Every row comes from one small tree of marks. The marks that hang from a mark follow it in brackets, in the order of their numbers. Every link used is in the known rows. Which tree was each row made from?
Known rows
k_808[k_182[k_593 k_669 k_943] k_992]: [-28  15 -22 -17 -28  -8  -2  -3   7 -27  13  19 -17  -3  61  37  -7 -10
   2]
k_750[k_182[k_593 k_943]]: [-12  -9   0 -18  25 -11  47  -4  23 -13  -2   4 -24 -17  43  27 -15   0
 -14]
k_471[k_669[k_182[k_808[k_992]]]]: [-19   4 -23   4   9   4  -8  -7   9 -43 -14   3 -29   4  39  16   2  22
  25]
k_808[k_182[k_593 k_669 k_943]]: [-24  25 -22 -20 -24  -1  14  -5  13 -16  14   9 -24 -15  51  33  -3 -12
   1]
k_992[k_808[k_182]]: [-27  29  -1  32  12 -22   0  -7  21 -39  -6  12   0  -2  64  12   3  -6
  22]
k_992[k_808]: [-25  20   8  35  14 -28  11  -9  26 -30  -9  12 -16   0  52  17   2  -1
   9]
k_750[k_182[k_593]]: [-14  11   4  -9  31 -16  35 -10  23 -24  -6  10 -22 -20  55  22 -16   9
   3]
k_750[k_182[k_669 k_808[k_992] k_943]]: [-12 -43 -19 -17   0 -17  15  -5   5 -32  -5   4 -25   6  56  42   7   7
 -12]
k_992[k_808[k_182[k_669]]]: [-29  30 -13  19 -12 -20  -5 -12   6 -36   3  18 -11   4  67  28   8  -7
  16]
k_182[k_808]: [-18   9  -6  19  11 -13  10  -9  30 -31 -12  -8 -21 -17  49  14  16  10
  16]
k_943[k_182[k_593 k_808]]: [-27   2 -17 -10  12  -5   7 -19  35 -38  -2 -19 -33 -25  47  20  -7  19
   1]
k_471[k_669[k_182]]: [-14  26 -10   5   9   5  20  -6  14 -18 -12   5 -36  -8  22  10  -2  12
  11]
k_471[k_669[k_182[k_808]]]: [-16  12 -25   1  11  10   6  -7  16 -30 -14  -7 -35  -7  30  13   4  22
  23]
k_669[k_182[k_808] k_471]: [-12   3 -20   7  25  25   1 -13  17 -27 -16  -4 -38  -6  31  18   7   9
   2]
k_943[k_182]: [-19   6   4  12  10 -17  23 -13  29 -23 -12 -13 -32 -21  33  13   1   7
 -16]
k_593[k_182[k_808 k_943]]: [-18 -14 -22  -1  -2  -2  21  -3  22 -23   7 -22 -21 -15  35  12   3  -3
  12]
k_808[k_182 k_992]: [-21  24   0  24   2 -22  -5  -3  18 -40  -8  12  -4  -7  65  11   7  -3
  20]
k_750[k_182[k_593 k_669]]: [-14  13  -8 -22   7 -14  28 -14  11 -22   2  16 -33 -14  56  37 -11   8
  -2]
k_471[k_669]: [-18  29   3  14   5 -14  24  -9  27 -21 -15   2 -25  -9  36   5   3   5
  19]
k_182[k_943]: [-14   3   4  13   2 -13  34   0  28  -7  -9  -1 -26 -12  30  16   8  -8
 -13]
k_808[k_992]: [-19  14  12  24   4 -25   6  -6  23 -31 -13  13 -19  -4  50  17   5   2
   5]
k_943[k_182[k_593 k_669[k_471]]]: [-26  14 -17 -21  -5  10  11 -26  17 -23   2   0 -51  -7  37  35 -15   1
 -21]
k_750[k_182]: [ -7   1  11   9  31 -23  36  -7  22 -22 -16   3 -19 -15  48  16   2   6
  -4]

Which tree is each row?
[-35  42 -21   0  -2   3 -13 -20   8 -38   9  24 -16  10  70  34 -10 -11
  16] | k_992[k_808[k_182[k_593 k_669[k_471]]]]
[-19 -16 -36 -17 -17  20  14 -14   7 -20  12 -12 -35   4  33  26   6 -10
   2] | k_593[k_182[k_669[k_471] k_808 k_943]]
[-19 -18 -27  -6   3   8   4   1   8 -31 -10  -2 -31   6  27  20   1  13
   9] | k_471[k_669[k_182[k_808[k_992] k_943]]]
[-25  -2 -28  -3 -24 -13 -12 -13   4 -45  12   0 -22   1  59  27   4   8
  26] | k_593[k_182[k_669 k_808[k_992]]]
[-28  36  -5   5   2 -16  -8  -7  19 -43   1  17  -6 -11  70  18 -10   0
  24] | k_808[k_182[k_593] k_992]
[-25  -5 -30  -5 -15   7 -14 -19   2 -46   8   2 -27  11  54  25   2   0
  20] | k_593[k_182[k_669[k_471] k_808[k_992]]]
[-22   5 -29  -6 -20  -4   5 -13   9 -33  14  -9 -28 -10  49  22   7   6
  23] | k_593[k_182[k_669 k_808]]
[-18  17 -21 -21   4  17  30  -2  14  -8   0   6 -40  -8  15  20 -21   6
   1] | k_471[k_669[k_182[k_593 k_943]]]
[-20  14 -15 -20 -15  14  23 -13  17  -7   5  12 -43   0  34  38  -8 -14
 -18] | k_182[k_593 k_669[k_471] k_943]
[-23  25 -11  -7   2  -4  20  -2  26 -19   6   2 -13 -21  48  18  -6 -11
   6] | k_808[k_182[k_593 k_943]]
[-16  -2 -22 -27  10  -8  14 -16  13 -34   3   4 -30 -13  66  39  -2  17
   9] | k_750[k_182[k_593 k_669 k_808]]
[-28   3 -30 -24 -11  -5   2 -23  22 -36   6 -13 -43 -19  50  36  -3  18
  -4] | k_943[k_182[k_593 k_669 k_808]]
[-23   8 -23  -6  11   5 -13  -8  15 -41  -1   9 -31  -9  50  28 -10  22
  17] | k_669[k_182[k_593 k_808[k_992]]]
[-16  -1  -9 -13  34 -11  21 -13  26 -37  -5  -2 -20 -21  64  24  -7  18
  15] | k_750[k_182[k_593 k_808]]
[-22  -1 -16  -9   5  -3  18  -6  31 -21   1  -7 -25 -18  45  24  -1   4
   5] | k_182[k_593 k_808 k_943]
[-20   8 -19   2  -5   7  -1 -19  17 -28  -8   2 -37   0  48  29  17   1
   3] | k_182[k_669[k_471] k_808]
[-14   1 -10  -1 -14   8  25 -10  12  -4  -5   8 -42   4  28  32   8 -17
 -25] | k_182[k_669[k_471] k_943]
[-21   3 -35 -26   7  22  16  -5  15 -21   0  -7 -39  -9  25  23 -13  15
  11] | k_471[k_669[k_182[k_593 k_808 k_943]]]
[-14  11 -11 -24  17   5  24 -21  10 -21  -2  19 -37  -4  53  38 -13   0
  -8] | k_750[k_182[k_593 k_669[k_471]]]
[-23  -4 -16  10   1 -14  -6  -9  17 -46   6  -6 -12  -4  55  10   0   9
  31] | k_593[k_182[k_808[k_992]]]
[ -7 -19  -7 -12   1 -15  43  -4   8  -7  -5   7 -31  -5  39  37   4  -4
 -25] | k_750[k_182[k_669 k_943]]
[-20   5  -4  14  -2 -15   7   4  19 -29  -5   7  -5  -4  50  15   6 -12
   0] | k_808[k_182[k_943] k_992]
[-15 -10 -30  -9   8  15  18  -2  14 -19 -10 -11 -36  -5  16  16   4  11
   5] | k_471[k_669[k_182[k_808 k_943]]]
[-13 -26 -23   1  16  23  -1  -3   9 -28 -12   0 -35   7  26  26   3   2
 -14] | k_669[k_182[k_808[k_992] k_943] k_471]
[-23 -12 -25  -8  -2  10   1 -24  17 -33 -10 -16 -47  -5  39  30  10   6
 -16] | k_943[k_182[k_669[k_471] k_808]]
[-18  18 -16  -2 -14   7  13 -18   6 -20   8   4 -35   1  37  21  -2 -11
   6] | k_593[k_182[k_669[k_471]]]
[-18 -21  -7  11   0 -15   7   0  24 -32  -8  -3 -18   0  47  23  12   2
  -1] | k_182[k_808[k_992] k_943]
[-26   7 -19   8  -9   3   3 -10   6 -23   1  14 -17  18  50  31   4 -25
  -6] | k_992[k_808[k_182[k_669[k_471] k_943]]]
[-17  16 -26 -10  24  32   0 -16  19 -30  -5   1 -41 -10  37  23  -9  12
   9] | k_669[k_182[k_593 k_808] k_471]
[-16 -11 -23  -7 -10  13  12 -11  16 -16  -6  -4 -39   5  36  33  16 -10
 -12] | k_182[k_669[k_471] k_808 k_943]
